Every row comes from one small tree of marks. The marks that hang from a mark follow it in brackets, in alphabetical order. Every link used is in the known rows. Which tree was each row made from?
Known rows:
vobaz(namu ritab(pagi(menuzik(kivov(solun))))): [-0.45 -1.02  2.18  2.75  0.30 -1.75 -0.30  2.65 -0.17  5.30 -1.50 -0.10
 -0.36 -5.54  2.98  1.60 -1.34  2.98 -1.07 -0.27 -0.41  0.55 -1.33  3.57
 -1.86  0.79 -1.12  1.87 -0.35  0.18]
menuzik(kivov(solun(ledi vobaz(ritab))) pagi(tozaf)): [-0.16 -1.50  1.16 -0.81 -1.17 -4.23 -0.83 -1.09  0.29  5.53  2.51  0.43
  1.31 -1.45 -2.41 -3.40  2.76 -0.22 -1.08 -0.75  1.95 -0.02 -0.99  2.54
  2.06 -0.93  1.89 -1.93  1.37 -0.07]
kivov(solun(resosap vobaz(namu ritab(pagi)))): [-1.33 -3.12  4.70 -1.28  0.00 -1.91 -2.46  3.75  0.28  5.93  1.23 -1.27
 -0.75 -3.60  3.41  0.85  2.67 -0.34 -3.23  1.66 -2.76  1.39 -5.86  2.85
  1.81  0.36 -1.21  1.40 -0.42  1.62]
menuzik(pagi(ritab tozaf)): [ 2.70  1.65 -0.93  0.93  0.78 -6.75  0.75  1.36  1.50  6.50  0.87  0.01
 -0.05 -2.75 -2.91 -4.98  5.70  0.31  2.48  0.06  2.20  1.49  1.17  2.10
  0.82  1.10 -0.05  0.08 -1.29 -0.59]
namu(vobaz): [-2.18 -1.60  1.05  0.42  0.59 -1.37  1.15  2.35 -1.29  1.00 -1.59 -1.20
 -1.13 -2.87  0.93 -0.71  4.24  1.43 -2.18  0.74  2.43  1.43  2.34  2.67
  2.14  1.60 -1.90  1.21 -1.65  0.48]
solun(vobaz(namu)): [-2.29 -0.01  3.84  2.10 -0.70 -0.02  0.63  3.74 -1.32  2.97 -0.12 -1.26
  0.46 -2.38  0.43 -1.12  4.92  0.58 -4.69  0.65 -0.63  2.73 -1.10  1.66
 -0.10  0.55 -1.55 -0.50 -0.32  0.40]
solun(ledi resosap vobaz(namu ritab(pagi(tozaf)))): [-0.19 -2.53  5.85  0.41 -1.17 -4.07 -0.96  0.70 -0.74  4.47  0.43 -0.09
  4.34  0.03  0.04 -0.14  3.19 -1.16 -5.91  0.16 -3.02  1.70 -8.03  1.89
 -1.52 -0.70 -2.88  2.79 -0.02  1.01]
pagi(menuzik(kivov)): [ 0.02  1.54 -0.15  1.48 -1.66 -1.55  2.28  1.54 -1.09  0.59 -1.02 -0.45
 -0.63 -2.55  0.03 -1.92  2.10  1.30 -0.53  0.52  4.53 -1.17  1.95  1.22
 -0.49  0.08 -0.06 -0.76 -2.60 -1.53]
ritab(pagi(menuzik)): [ 1.05  0.01  1.54  0.53  0.00 -3.24  2.63  2.79  0.02  3.17 -1.70 -1.12
 -0.44 -2.94 -0.43  0.20  3.05  1.57  0.84  1.78  1.52  2.25  1.60  2.24
 -1.51  1.42 -1.08  2.81 -4.40  0.74]
pagi(menuzik ritab tozaf): [ 3.70  1.96  0.41  2.85  2.24 -5.74  2.19  1.04  2.11  4.55 -0.55 -1.73
  1.50 -1.48 -0.96 -3.82  3.61  0.07  2.45 -0.61  3.06 -1.36 -0.33  1.21
 -1.39  0.95 -0.64  0.69 -1.39 -1.14]
vobaz(namu): [-1.18  0.53  2.46  2.48 -1.09  0.72  0.87  2.84 -1.30  3.39 -2.55 -1.29
 -1.60 -4.50  0.93 -1.40  3.40  2.36 -3.67  0.50  0.74  1.75  1.06  2.09
 -0.55  2.20 -1.57 -0.42 -1.59  0.21]
menuzik(kivov(solun(resosap vobaz))): [-1.46 -1.01  1.67 -3.14 -1.83 -1.26 -1.25  2.55 -0.78  2.42  2.48 -1.58
 -2.71 -1.85  1.17 -2.73  3.35 -1.08 -2.50  1.87  2.79 -2.28 -2.61  1.13
  4.04 -1.27  1.17 -1.57 -0.92 -0.13]
ritab(pagi(menuzik(kivov(solun)) tozaf)): [ 1.17  0.78  0.55  0.57  1.65 -3.27  0.90  0.95  2.09  5.27 -1.28 -1.31
 -1.21 -2.10 -0.18 -1.24  0.75  0.99  2.58  0.59  3.10 -0.78  1.39  2.42
 -1.82 -0.89  0.81  1.84 -2.70 -0.88]
ledi(solun(resosap vobaz(namu ritab(pagi)))): [-1.48 -0.63  3.82 -0.53 -1.73 -3.57 -1.44  3.14 -2.27  5.43  1.95 -1.43
  1.40 -4.05  2.45 -0.71  1.54 -0.76 -5.06  1.33 -3.47  1.19 -7.15  3.85
  0.86 -0.14 -3.46  1.91 -1.21  1.43]
ritab(pagi(menuzik(kivov) tozaf)): [ 1.48  1.82  0.08  1.98  1.04 -3.83  2.05  0.91  1.25  3.47 -0.75 -0.49
  0.32 -1.29 -0.98 -1.21  1.91  0.77  1.79  0.69  2.92  0.26  1.26  1.84
 -3.35 -1.42 -0.46  2.64 -3.48 -1.68]
solun(ledi resosap vobaz(namu ritab(pagi))): [-0.74 -3.39  6.35 -0.79 -2.61 -3.34 -0.63  1.53 -2.44  3.42  0.59  0.06
  3.74 -0.99  0.71  0.58  3.04 -0.17 -6.86  0.88 -3.29  1.76 -7.76  2.01
 -0.55  0.15 -3.01  2.45 -0.39  2.03]
tozaf(pagi): [-1.25 -0.92  1.14 -1.26 -2.64 -1.87  0.67  2.93 -0.17  2.50 -1.69 -1.38
 -0.96 -4.01 -1.15 -1.40  4.27  2.91 -2.85 -0.07  2.56  3.46  1.94  2.71
  1.68  2.01  0.21  0.67 -3.35  0.56]
lipi(tozaf(pagi(menuzik))): [-3.15 -1.85  0.38  2.01 -2.48 -2.40  1.28  3.51  0.09  2.26 -2.17  0.10
  1.23 -3.02 -2.38 -2.17  4.18  1.65  1.22 -0.43  2.26  3.43  1.01  4.03
 -0.07  0.20 -0.24  1.93 -2.26  0.11]
solun(ledi resosap vobaz): [-0.75 -2.32  4.51 -3.56 -3.68 -2.13  0.62  1.03 -2.23  1.09  0.50 -1.48
  1.90  0.96 -1.17 -2.56  5.59 -1.59 -5.98  1.69  0.99 -0.73 -4.72  0.34
  2.61  0.83 -0.92 -0.74 -1.49  1.61]
namu(vobaz(ritab)): [-0.90 -2.79  0.74  1.83  0.68 -1.84  0.37  1.76 -1.05  1.15 -0.10 -0.92
 -0.07 -3.68  2.80  0.78  3.60  0.87 -2.43 -0.17  1.14  2.65  0.87  3.13
  1.96  1.95 -2.23  1.35 -0.50  0.63]

Which tree is each row?
[ 3.55  2.77 -0.84  2.68  1.72 -5.81  2.08  0.80  1.37  3.52 -0.07 -0.77
  1.39 -1.22 -0.96 -4.49  2.33  0.01  2.13 -1.16  4.45 -3.41 -0.32  1.03
 -1.31 -1.09  0.03  0.21 -0.75 -2.65] : pagi(menuzik(kivov) ritab tozaf)
[-2.20 -2.37  1.04  0.40 -0.43 -4.74  0.20  4.45  0.77  3.80  0.78  0.20
  1.85 -2.37 -2.56 -3.60  2.81  0.86  2.91 -1.29  2.02 -0.24 -2.27  3.82
  2.36 -2.07  1.22  1.11  0.84  0.14] : lipi(tozaf(pagi(menuzik(kivov(solun(vobaz))) ritab)))
[ 0.95  0.10  1.52 -0.43 -0.93 -6.11  1.57  3.42  0.84  3.34 -1.85 -0.65
  1.46 -3.74 -1.49 -2.35  2.83  3.00  0.04 -1.14  2.61  0.63 -0.20  2.69
  0.60  1.65 -0.24  1.27 -2.45  0.05] : tozaf(pagi(menuzik ritab))
[ 1.90  1.28 -1.48 -0.80  0.96 -5.87 -0.70  0.66  1.93  7.38  1.60 -0.02
 -2.35 -3.55 -1.98 -5.67  2.85  0.74  3.30 -0.28  3.95 -2.02  1.20  2.47
  2.63 -0.55  1.81 -1.61  0.07 -1.08] : menuzik(kivov(solun) pagi(ritab tozaf))
[ 0.46 -1.12  2.24  0.20 -1.04 -4.02 -0.64 -0.67  1.22  3.77  0.80 -0.87
  2.76  0.32  0.50 -2.33  1.06 -1.59 -1.49 -0.59  2.91 -3.78 -4.58  1.41
 -0.12 -1.86  0.72 -0.59  0.39 -1.34] : pagi(menuzik(kivov(solun(ledi resosap vobaz(ritab)))) tozaf)
[ 0.69 -1.39  2.29  3.12  0.04 -1.40  0.19  2.78 -0.96  4.62 -1.27 -0.51
 -0.15 -5.44  2.56  1.62  1.98  2.28 -3.11  0.45 -2.15  4.17 -1.11  3.24
 -1.60  2.00 -2.55  2.37 -1.36  1.31] : vobaz(namu ritab(pagi))
[ 1.79  0.99  0.99  1.92  1.59 -3.97  2.10  1.55  1.95  4.28 -1.75 -1.24
  0.57 -1.62 -0.78 -0.50  3.09  0.57  1.82  1.26  1.73  1.96  1.32  2.11
 -3.47  0.57 -0.92  2.99 -4.13 -0.49] : ritab(pagi(menuzik tozaf))
[-0.43  0.28  0.52  0.18 -1.05 -1.01  1.12  1.89  0.13  2.53 -1.36 -1.32
 -2.16 -3.48  0.98 -2.11  0.92  1.66  0.09  0.72  4.65 -2.81  2.06  1.76
  1.12  0.85  1.29 -1.58 -1.93 -0.71] : pagi(menuzik(kivov(solun)))
[ 1.01  0.97  0.44 -0.44 -1.50 -6.14  1.53  2.84  0.11  2.18 -0.72  0.19
  1.00 -3.57 -1.71 -2.84  1.26  3.45  0.09 -1.52  3.93 -0.51  0.08  2.50
  0.44 -0.36  0.17  0.89 -1.84 -1.18] : tozaf(pagi(menuzik(kivov) ritab))
[-0.41 -0.34 -0.30  0.27 -0.05 -4.02 -1.41  0.69  1.48  6.22  3.66  0.53
 -0.10 -2.58 -0.75 -3.11  3.21 -1.01  0.75 -0.10  1.90  1.05 -0.07  3.08
  1.93 -1.88  1.61 -1.45  0.86 -1.26] : menuzik(kivov(solun(vobaz(ritab))) pagi(tozaf))
[-2.27 -3.11  6.28 -2.59 -2.28 -0.65 -1.58  1.85 -1.38  4.63 -1.32 -1.98
 -0.14 -1.53  0.53 -2.02  2.95  0.26 -5.89  1.14 -0.34 -2.15 -5.02  1.50
  2.73  1.32 -0.23 -1.51  0.20  2.11] : kivov(solun(ledi resosap vobaz(namu)))
[-2.76 -2.17  3.11 -1.65 -3.92 -3.41 -2.14  0.71 -1.90  5.17  1.93  1.63
  0.73 -2.83 -0.66 -2.59  1.45  0.64 -3.96  0.26  0.22 -0.64 -4.54  2.74
  2.30 -1.19  0.10 -1.19  1.28  0.31] : menuzik(kivov(solun(ledi resosap vobaz(namu ritab))) pagi)
[-0.13 -1.98  6.02  1.59 -1.01 -4.85 -0.44  0.68 -0.64  4.46 -0.42  0.34
  5.78  0.43  0.13  0.25  2.07 -0.93 -4.68 -0.05 -2.62  0.84 -8.10  1.84
 -3.61 -1.45 -3.15  3.17 -0.31  0.21] : solun(ledi resosap vobaz(namu ritab(pagi(menuzik tozaf))))
[ 1.05  2.57 -0.75  2.80 -0.11 -2.53  1.90  0.00  0.84  2.11 -0.75 -0.68
  0.28 -0.99 -0.68 -2.81  2.06  0.01  0.92 -0.25  5.01 -1.26  1.76  1.23
 -2.63 -1.26  0.13  0.06 -2.05 -3.10] : pagi(menuzik(kivov) tozaf)
[ 2.55  0.03  2.32  0.45  1.64 -6.01  1.18 -0.11  1.74  4.68  0.17 -1.53
  2.72  0.18 -1.84 -4.50  1.21 -0.04  0.98 -1.58  3.53 -5.45 -2.62  1.09
  0.83 -0.98  1.47 -1.13  1.44 -0.48] : pagi(menuzik(kivov(solun(ledi vobaz))) ritab tozaf)
[-0.81  0.91  3.24  2.03  2.48 -2.99  0.22  2.12  1.74  5.74 -0.84 -0.41
  0.79 -1.55 -0.04 -0.34  0.53  0.70  0.74  0.15  0.57 -0.30 -1.40  2.43
 -3.41 -2.40 -0.56  2.10 -1.08 -1.36] : ritab(pagi(menuzik(kivov(solun(vobaz(namu)))) tozaf))
[ 0.25 -0.52  2.46  4.29  0.20 -2.48  0.89  2.51 -0.61  4.49 -1.75  0.04
  1.37 -5.17  2.53  1.83  0.81  2.48 -2.04  0.14 -1.59  3.32 -1.16  3.35
 -3.56  1.66 -2.77  2.76 -1.87  0.49] : vobaz(namu ritab(pagi(menuzik)))
[-1.77  0.61  3.09  0.38 -2.24 -4.40 -0.65  2.39 -2.44  4.23  2.05 -0.09
  2.65 -3.48  2.32 -0.90 -0.76 -0.50 -4.15  0.72 -1.55 -0.66 -7.19  3.74
 -1.11 -2.38 -3.18  2.21 -0.74 -0.36] : ledi(solun(resosap vobaz(namu ritab(pagi(menuzik(kivov))))))
[ 1.65  1.39 -0.91 -1.90 -0.09 -6.74 -1.97  0.95  1.53  7.37  2.42  0.50
 -2.33 -2.52 -1.24 -5.97  2.92 -0.41  3.15  0.69  3.67 -3.09 -2.02  2.02
  2.74 -1.45  1.29 -0.85 -0.49 -1.77] : menuzik(kivov(solun(resosap)) pagi(ritab tozaf))
[-0.09 -1.11 -0.26  3.05  2.50 -4.72  0.89  0.95  0.33  2.48 -0.11  0.71
  1.65 -2.18  1.80  0.98  0.93  0.54  0.87 -0.80  1.82  1.35  0.00  3.40
 -2.08 -1.52 -2.61  4.05 -0.95 -1.25] : namu(vobaz(ritab(pagi(menuzik(kivov) tozaf))))
[ 0.20 -1.80  0.98  3.22  2.92 -4.82  0.96  1.31  0.97  3.33 -0.80 -0.19
  2.00 -2.48  1.79  1.65  2.02  0.70  0.76 -0.45  0.38  2.91 -0.08  3.78
 -1.89 -0.04 -2.91  4.47 -1.55 -0.13] : namu(vobaz(ritab(pagi(menuzik tozaf))))
[-1.59 -4.21  6.09 -1.47 -2.43 -1.26 -2.04  1.67 -1.27  4.89 -0.15 -1.65
  0.96 -2.37  1.81 -0.94  2.27 -0.03 -6.26  0.31 -1.44 -1.24 -6.43  2.02
  2.81  1.77 -0.58 -1.09  1.19  2.40] : kivov(solun(ledi resosap vobaz(namu ritab)))
[-0.84  0.52  3.35  2.65 -0.20 -4.52 -0.95  2.12  0.08  3.96  2.17  1.32
  3.45 -0.89  1.91  0.34  1.65 -1.41 -2.37  0.39 -1.68  1.17 -7.33  1.96
 -4.20 -3.98 -3.15  3.12 -0.38 -2.32] : solun(resosap vobaz(namu ritab(pagi(menuzik(kivov) tozaf))))
[ 0.47 -1.50  1.54 -1.80  0.35 -3.35 -2.13  1.66  1.15  4.86  3.50 -1.10
 -0.89 -1.46  1.82 -1.12  2.63 -1.87 -0.76  1.32  0.73 -0.88 -4.19  1.99
  1.61 -2.41  0.35  1.08 -0.52 -0.56] : menuzik(kivov(solun(resosap vobaz(ritab(pagi(tozaf))))))
[-0.95 -1.07 -0.60  1.84 -1.40 -5.05  1.29  3.49 -0.09  2.44 -0.49  0.78
  1.58 -2.84 -3.07 -3.88  3.00  1.86  2.61 -1.57  3.31  0.57 -0.36  3.73
  0.43 -1.60  0.17  2.05 -0.56 -0.68] : lipi(tozaf(pagi(menuzik(kivov) ritab)))
